Each row was made from one walk, in order. Every step used is in the known rows, and no mark comes twice. Write each row's walk.
(in the rows, 128 means zero)
Known rows
manaz > ziku > gofa > bokere: [150 100 113 150 133 124 102  74 146 149  61 174 191 131 131 186 159  84
  96  61 128 141  94 176 134 116 133 141 144 108 121 177  83 142  69 124
 107 126 148  92 163 121]
fudin > gofa > ziku: [181  83 175 135 132 118 124  94 169 154  70 160 131 133 112 181 134 126
 112  77 136 116 120 184 128  94 144 151 148  82 111 166  99 165  97 125
  93  99 138 130 102  91]
lapo > bamovi: [111 102 146 141 125  97 132 129 154 103 141 154  93  92 137 155 158 123
 101 136 165  95 128 135 108 120  95 146 117  80 136 170 104 133  99 125
 113 111 144 123 148 111]
gofa > biletug > zefo: [151  89 159 143 112 114 133 107 139 135 102 160 142 131 180 139 120  83
 108 135 128 133 136 142 137 114 120 152 142  65 136 154  91 150 127 120
  90  94 149 135 131 129]
fafun > tumo: [114  94 160 118 120 113 150 131 139 134  69 162 119 126 164 118 164  62
  92 115 164 100 120 152 124 122 103 150 152 111 148 142 101 138 117 120
 107 110 131 135 142 121]
zefo > biletug > gofa > ziku > manaz: [171  74 167 161 126 109  87 106 152 146  73 150 146 130 136 188 158 106
  93  83 129 135  92 154 140  92 188 136 148  75 119 186  98 148  84  90
  70 114 152 132 115 116]
tozo > bokere > fudin > gofa > ziku > manaz: [174  80 154 146 126 116  97 109 147 135  84 152 177 123 129 190 153 126
 111  64 147 152  88 152 130  84 187 151 145  77 104 197 105 161  94  95
  70 120 156 141 129  98]
ziku > manaz: [155  98 141 147 133 106 115 126 139 125 123 145 162 116 157 149 167 106
  99 103 149 143 101 135 135 100 180 141 146  79 139 193 108 140  92  89
  71 120 144 127 128 128]
ledes > manaz: [159 112 124 154 130 109 125 117 156 132 118 157 105 135 141 150 168  94
  86 118 153 141 103 160 154 151 131 130 137  85 139 190 101 117  98 119
  63  96 138 123 130 147]
roze > zefo > biletug > gofa > bokere > tozo: [141  61 124 141 116 120 120  79 177 125  15 168  15 136 140 187 125  30
 109 103 106 141  97 156 147 129 148 159 141  64 137 178 112 151  69 134
 109  86 161 114 121 122]
tumo > bamovi > lapo: [148  85 150 100 149 126 133 137 140 119 142 170  98 129 143 120 103  98
 103 100 147 131  67 173 106 113 133 112 130  72 136 178 104 120 113 141
  93 110 131 116 117 143]
tozo > bokere > gofa > biletug: [142 110 122 155 127 118  88 108 130 150  92 180 166 123 131 165 105  89
  92 105 139 149 114 139 127 124 128 164 143  65 139 181 102 150 116 139
  98 128 149 134 144 157]
roze > zefo > biletug > gofa > tumo > bamovi: [145  88 175 118 124  96 139 104 171 142  77 170  65 142 116 158 123  30
  92  93 143 124 100 185 130  77 143 144 124  74 117 151  98 150  95 124
  85  99 142 121 112 107]
bokere > gofa > ziku: [160  75 173 158 134 112 104 110 142 161  45 174 179 149 113 186 135 118
 107  65 126 114 114 164 129 122 132 152 140  76 122 178  91 142  94 139
 110 115 142 124 125  98]
fafun > tumo > bamovi: [108  80 179 107 127 100 158 126 149 121 113 172 108 135 143 117 138  57
 104  98 175  98 105 175 111 108 135 144 127  95 128 150 115 144 110 118
  99 109 137 113 138 117]
ledes > manaz > ziku > gofa > biletug: [157 136 127 158 134 119  97  94 139 150 126 180 190 116 136 167 112 122
  80  89 151 161  85 162 145 122 119 139 148 107 131 189 111 133  99 113
  90 117 140 112 144 172]
tozo > bokere > gofa > tumo > fafun: [162  90 147 123 133 130 124 116 149 134  73 184 156 141 107 149 143  56
  98 103 175 140 106 137 126  90 110 174 122 103 116 154  88 140  95 130
 105 131 147 111 127 124]
manaz > ziku > gofa > biletug > zefo > roze: [154  82 158 129 111 133  94 113 120 140  90 163 165 123 165 171 148 147
 102  62 114 129 125 151 113  99 113 151 138  81 137 146 102 180 122 144
  88  84 155 107 157 126]
manaz > ziku > gofa > biletug: [153 132 133 152 135 120  99  96 134 149 119 180 192 113 140 161 108 126
  84  90 144 152  91 158 135 110 120 145 150 104 135 180 111 143 102 116
 100 120 140 112 143 164]
zefo > biletug > gofa > tumo > bamovi: [151  85 176 114 126  98 132 108 171 142  88 171  80 138 115 153 135  32
  90  89 151 113 100 191 121  87 149 139 120  71 112 152  96 147 101 130
  90 104 144 113 113 107]
kulo > zefo: [136  38 131 138 118 110 143  86 139 128  81 168  81 143 173 126 149 107
 112 123 115 119 129 129 138  93 127 165 140  71 157 165 104 161  92 131
  84  91 127 133 149  98]
ledes > manaz > ziku > gofa > fudin: [140 161 144 163 121 105 103 102 151 160  87 180 193 130 124 193 170 136
  83  64 148 168  90 177 142 102 118 139 145 119 138 178  96 128  77 119
  94 126 133 117 154 115]
roze > zefo > biletug > gofa: [156  94 150 151 118 116 103 111 143 132  22 150   4 140 140 166 132  57
  90 134  98 124 123 165 139  86 141 144 152  68 156 141 103 161  90 126
  90  81 152 139 114 122]
tozo > bokere: [139  85 112 139 126 132 106 114 140 141  89 158  97 134 150 159 179 134
 105 118 117 118 120 129 122 100 136 161 131  62 143 160  89 155 132 135
  74 113 157 128 167 122]
ledes > manaz > ziku > gofa > fudin > bokere > tozo: [143 106 113  79 126 110 131  93 182 125  80 175  87 131 124 189 139 102
 111  73 149 154  65 169 137 118 135 154 134  91 130 191 135 131  77 138
 108  94 154 103 136 118]
zefo > biletug > gofa > fudin: [137 139 161 159 106 109  95 104 162 158  48 169  83 131 126 187 167  73
  80 106 120 148 118 174 130  95 141 146 145  82 152 146  89 151  80 135
  96 110 141 135 115 110]
tumo > fafun: [149  94 154 127 138 138 137 121 139 111 120 173 117 135 132 124 141  88
 109 132 170 128 112 133 122 103 127 164 125 106 138 150 108 142  88 119
  98 111 143  97 116 142]
kulo > zefo > biletug > gofa > fudin: [133 116 158 159 102 107  99  91 160 158  42 172  71 136 133 182 165  74
  84 107 114 150 121 168 135  87 137 151 145  80 154 147  91 157  76 137
  93 107 137 139 124 100]
ledes > manaz > ziku > gofa: [171 123 125 151 143 113 107 115 130 136  92 168 182 135 135 171 155 152
  89  71 147 138  77 175 142 110 118 128 150 116 131 189 111 127  94 110
  96 109 146 102 169 130]
roze > zefo: [126 112 143 149 123 112 150 113 138 128  67 156  67 135 155 151 127  97
 109 127 114 148 127 132 156  89 121 161 146  88 164 160 108 149  87 113
  79  87 129 143 123 125]
lapo > bamovi > tumo > fafun: [136  89 143 105 151 132 128 133 141 110 128 171 103 116 122 121 124 105
 109 137 195 116  88 134 116 102  90 168 114 105 128 152  92 112  93 134
 117 121 121 111 128 133]
tozo > bokere > fudin > gofa: [173 108 131 115 125 129 122 127 135 108  61 156  87 117 120 164 134  95
 121  91 152 143 108 174 106  85 146 166 141  72 123 167 114 184 116 145
 100  95 161 145 135  89]
manaz > ziku: [152 127 137 126 140 130 128 128 135 127 102 142 136 140 132 159 153 180
  97  96 132  99 101 160 134 110 115 143 137 105 140 161 103 129  95 131
  77  89 145 113 130 129]
roze > zefo > biletug: [113 105 133 137 114 126 111 110 143 124  54 166  77 128 151 167 146  68
  94 129  98 132 106 139 153  93 122 155 133  85 165 140 117 151 108 129
  89  80 142 141  80 136]
badi > biletug: [134 118 151 149 126 116 119 119 147 131 132 161 131 133 149 159 123  69
 101 127 135  93 106 149 120 141 151 157 137  80 158 163 102 127 109 133
  97 114 143 121  94 119]

Write each row's walk
[137 141 120  63 126 115 119  93 162 146  98 173 156 124 117 185 157 109
 102  68 150 153  88 178 117  77 132 150 137 111 133 159 112 145  77 138
 106 117 141 109 143 106]	manaz > ziku > gofa > fudin > bokere
[162  82 164 157 132 108 106 109 150 145 106 153 189 125 143 177 162 126
 101  79 141 138  95 143 140 100 181 140 143  82 118 195  99 139  87  87
  68 122 143 128 120 117]	gofa > ziku > manaz
[158  65 157 158 131 120  94 105 141 165  39 174 174 151 115 197 145 135
 107  65 117 115 112 155 126 114 132 159 137  68 117 178  85 148 107 141
 100 121 150 129 145  98]	tozo > bokere > gofa > ziku
[126 135 139 161 115 106  95 116 142 161  52 180 168 136 119 191 167 103
  95  80 136 157 119 153 124 104 127 164 141  78 147 169  87 146  93 144
 102 137 142 137 153 100]	tozo > bokere > gofa > fudin
[146 140 166 164 112 102 111 107 158 161  61 163  84 133 127 176 163  88
  87 103 131 150 128 174 127  98 142 146 151  83 149 156  85 147  74 130
  92 116 136 132 137 104]	biletug > gofa > fudin
[145  83 125 157 114 125  98  68 158 144  18 160  62 139 131 187 147  15
  91 104 101 141 120 172 141 111 149 146 144  77 135 154  76 158  63 131
  93 103 153 119 126 123]	roze > zefo > biletug > gofa > bokere
[169  93 160 132 114 110 137 104 147 129  97 154 130 126 169 142 106  80
 112 130 138 138 140 160 132  97 126 153 149  66 127 152  99 167 127 117
  91  89 150 141 121 117]	fudin > gofa > biletug > zefo
[144 130 130  68 119 110 123  94 170 145  85 162  78 128 117 175 154  73
 100  97 145 148 111 179 113  81 149 150 138  85 139 150 104 153  73 143
  96 109 142 119 132 102]	biletug > gofa > fudin > bokere
[144 117 122 153 119 136 100 107 116 113  49 182 176 130 124 188 155  70
 107  54 146 167  66 170 128 142 130 148 125 101 120 196  94 136  74 146
 110 113 164 113 161 115]	ledes > manaz > ziku > gofa > bokere > fudin
[175 106 160 108 130 135 143 115 157 118  85 179 131 127 103 142 131  46
 105 102 190 150 101 156 122  82 117 171 124 113 108 150 100 153  88 128
 107 112 144 115 100 115]	bokere > fudin > gofa > tumo > fafun
[131 131 126  69 113 114 118  87 170 143  66 165  65 131 118 187 146  60
  99  99 129 156 106 175 125  71 142 154 137  89 144 141 109 157  71 141
  94 101 143 129 116 106]	roze > zefo > biletug > gofa > fudin > bokere
[159 124 132 133 120 129 107 103 141 130 103 173 125 105 127 162  97  84
 102 105 155 164 107 160 119 104 139 165 143  74 126 173 114 173 114 137
  92 108 151 143 120 142]	tozo > bokere > fudin > gofa > biletug
[139  64 121 134 124 119 133  87 177 124  58 173  73 130 143 171 140  54
 115  96 126 135  96 151 137 146 146 159 135  65 135 189 110 139  78 138
 113  98 155 102 128 123]	gofa > bokere > tozo
[160  99 160 118 132 132 143 110 160 131 101 178 136 133 117 133 148  55
  96 115 178 138 107 139 131  93 111 166 122 112 119 148  90 136  89 122
  99 119 138 105 107 132]	gofa > tumo > fafun
[134 106 131 152 118 135 103 108 115 115  42 187 168 122 134 176 152  47
 115  62 141 163  82 160 117 133 139 155 128  88 129 187  94 149  82 149
 127 120 161 113 159 105]	ziku > gofa > bokere > fudin
[158  66 123 123 127 117 136  84 186 121  52 167  59 125 132 174 127  48
 119  89 135 138 101 167 133 130 151 163 143  67 125 187 118 157  77 136
 115  93 156 108 119 111]	fudin > gofa > bokere > tozo
[160  76 161 120 109 130 106 112 133 134  92 157 130 117 161 161 140 117
 107  77 120 131 142 153 107  95 124 156 141  67 136 140 103 192 126 148
  84  79 152 119 136 120]	fudin > gofa > biletug > zefo > roze
[137 115 127 148 120 139 102 109 111 115  42 182 177 127 127 184 151  73
 112  54 139 157  72 166 119 130 132 154 127  97 125 186  95 144  77 149
 121 116 165 111 161 106]	manaz > ziku > gofa > bokere > fudin
[162  73 179 161 118 123  98  89 160 161  23 162  73 150 122 197 135 100
  98  95  97 116 113 170 143  95 139 145 144  75 127 152  88 155  88 126
  89  90 146 134 106 106]	roze > zefo > biletug > gofa > ziku
[136  90 124  75 117 115 124  95 186 123  56 173  30 128 127 184 136  60
 111  96 131 142  83 162 125 108 147 161 132  68 139 169 133 149  83 149
 116  87 159 112 112 112]	zefo > biletug > gofa > fudin > bokere > tozo
[158  88 157 149 115 110 122 105 132 139  96 170 170 129 182 145 119  84
 108 119 130 142 126 148 135 105 119 148 148  71 134 161  96 152 128 111
 103 104 150 129 149 125]	ziku > gofa > biletug > zefo
[136 157 150 157 123 107 105 105 146 159  80 180 194 127 127 189 169 140
  89  64 141 159  96 172 133  90 118 145 147 117 143 169  97 137  80 122
 106 128 133 116 152 108]	manaz > ziku > gofa > fudin
[178  72 185 161 128 116 108  95 158 164  46 157  89 149 122 182 141 117
 100  90 115 107 121 175 129 108 146 141 148  70 120 164  83 150  87 126
  91 101 144 123 129 100]	biletug > gofa > ziku
[165  77 167 164 123 108  93 101 151 145  63 148 131 133 140 193 146 103
  95  85 120 144  94 149 150  82 183 140 150  79 122 184 101 149  78  84
  66 111 149 140 115 116]	roze > zefo > biletug > gofa > ziku > manaz
[134 105 122  65 111 114 115  78 169 142  69 169  69 132 124 178 153  64
  99  98 130 147 106 171 120  71 143 155 135  84 142 144 107 162  73 147
  96 102 143 127 126  96]	kulo > zefo > biletug > gofa > fudin > bokere
[153  74 152 122 102 139  94 116 122 128  76 162 128 117 160 173 146 123
 114  69 117 140 132 147 102  95 123 164 132  63 131 143 102 199 134 158
  85  82 166 126 154 113]	tozo > bokere > fudin > gofa > biletug > zefo > roze
[129 108 133 145 115 138 114 112 120 113  51 177 140 125 131 170 155  48
 115  78 137 153  91 155 118 142 140 159 120  79 132 180  90 146  82 156
 113 111 160 120 139 109]	gofa > bokere > fudin
[175 119 147 115 128 120 134 132 135 103  69 156  94 114 122 153 125  80
 120  90 162 140 110 182 108  93 145 160 145  80 127 168 120 177 103 142
 110  90 151 140 114  89]	bokere > fudin > gofa
[173 120 144 127 133 107 123 105 159 165  62 173 190 127 123 172 163  94
  79  61 147 133  89 169 141  85 102 143 143 113 114 168  80 130 105 124
 104 122 137 116 142 108]	manaz > ziku > gofa > tumo
[142  74 118  66 131 117 145 105 176 110  86 167  44 126 139 158 129  78
 123 103 139 125  87 150 123 119 145 161 131  65 139 180 138 143  94 144
 115  85 155 104 122 118]	fudin > bokere > tozo
[131 104 135 153 106 138 101 105 122 112   8 173  85 133 129 186 139  24
 110  86 118 161  91 162 127 124 142 159 127  77 135 169  91 155  72 152
 110  98 167 132 134 107]	roze > zefo > biletug > gofa > bokere > fudin
[156  82 164 121 104 133 102 119 122 125  81 162 132 115 159 166 139 112
 113  68 123 138 133 154 104 100 124 160 134  66 133 144 106 196 125 156
  92  78 159 122 141 115]	bokere > fudin > gofa > biletug > zefo > roze
[150  98 120  84 140 105 116 129 130 127  63 166 147 137 117 161 129  67
 109  83 149 125 109 163 110 108 138 157 140  73 141 172 115 146  92 152
 123 116 150 118 138 106]	fudin > bokere > gofa
[175  89 166 145 129 111 107 112 146 131  89 152 180 120 128 183 146 116
 110  64 153 152  89 160 132  89 186 146 147  83 107 199 108 156  85  93
  77 116 150 137 114 100]	bokere > fudin > gofa > ziku > manaz
[173 100 151 106 128 140 135 112 156 120  80 179 127 129 104 149 139  55
 106 102 184 151 101 151 120  77 118 176 122 108 105 149  95 158  97 131
 100 117 150 118 115 114]	tozo > bokere > fudin > gofa > tumo > fafun
[139 100 136 149 109 138  95 109 121 113  20 174 100 129 127 181 150  25
 107  81 124 151  89 167 117 133 147 154 125  74 130 170  90 153  78 157
 115 103 169 125 135 107]	zefo > biletug > gofa > bokere > fudin
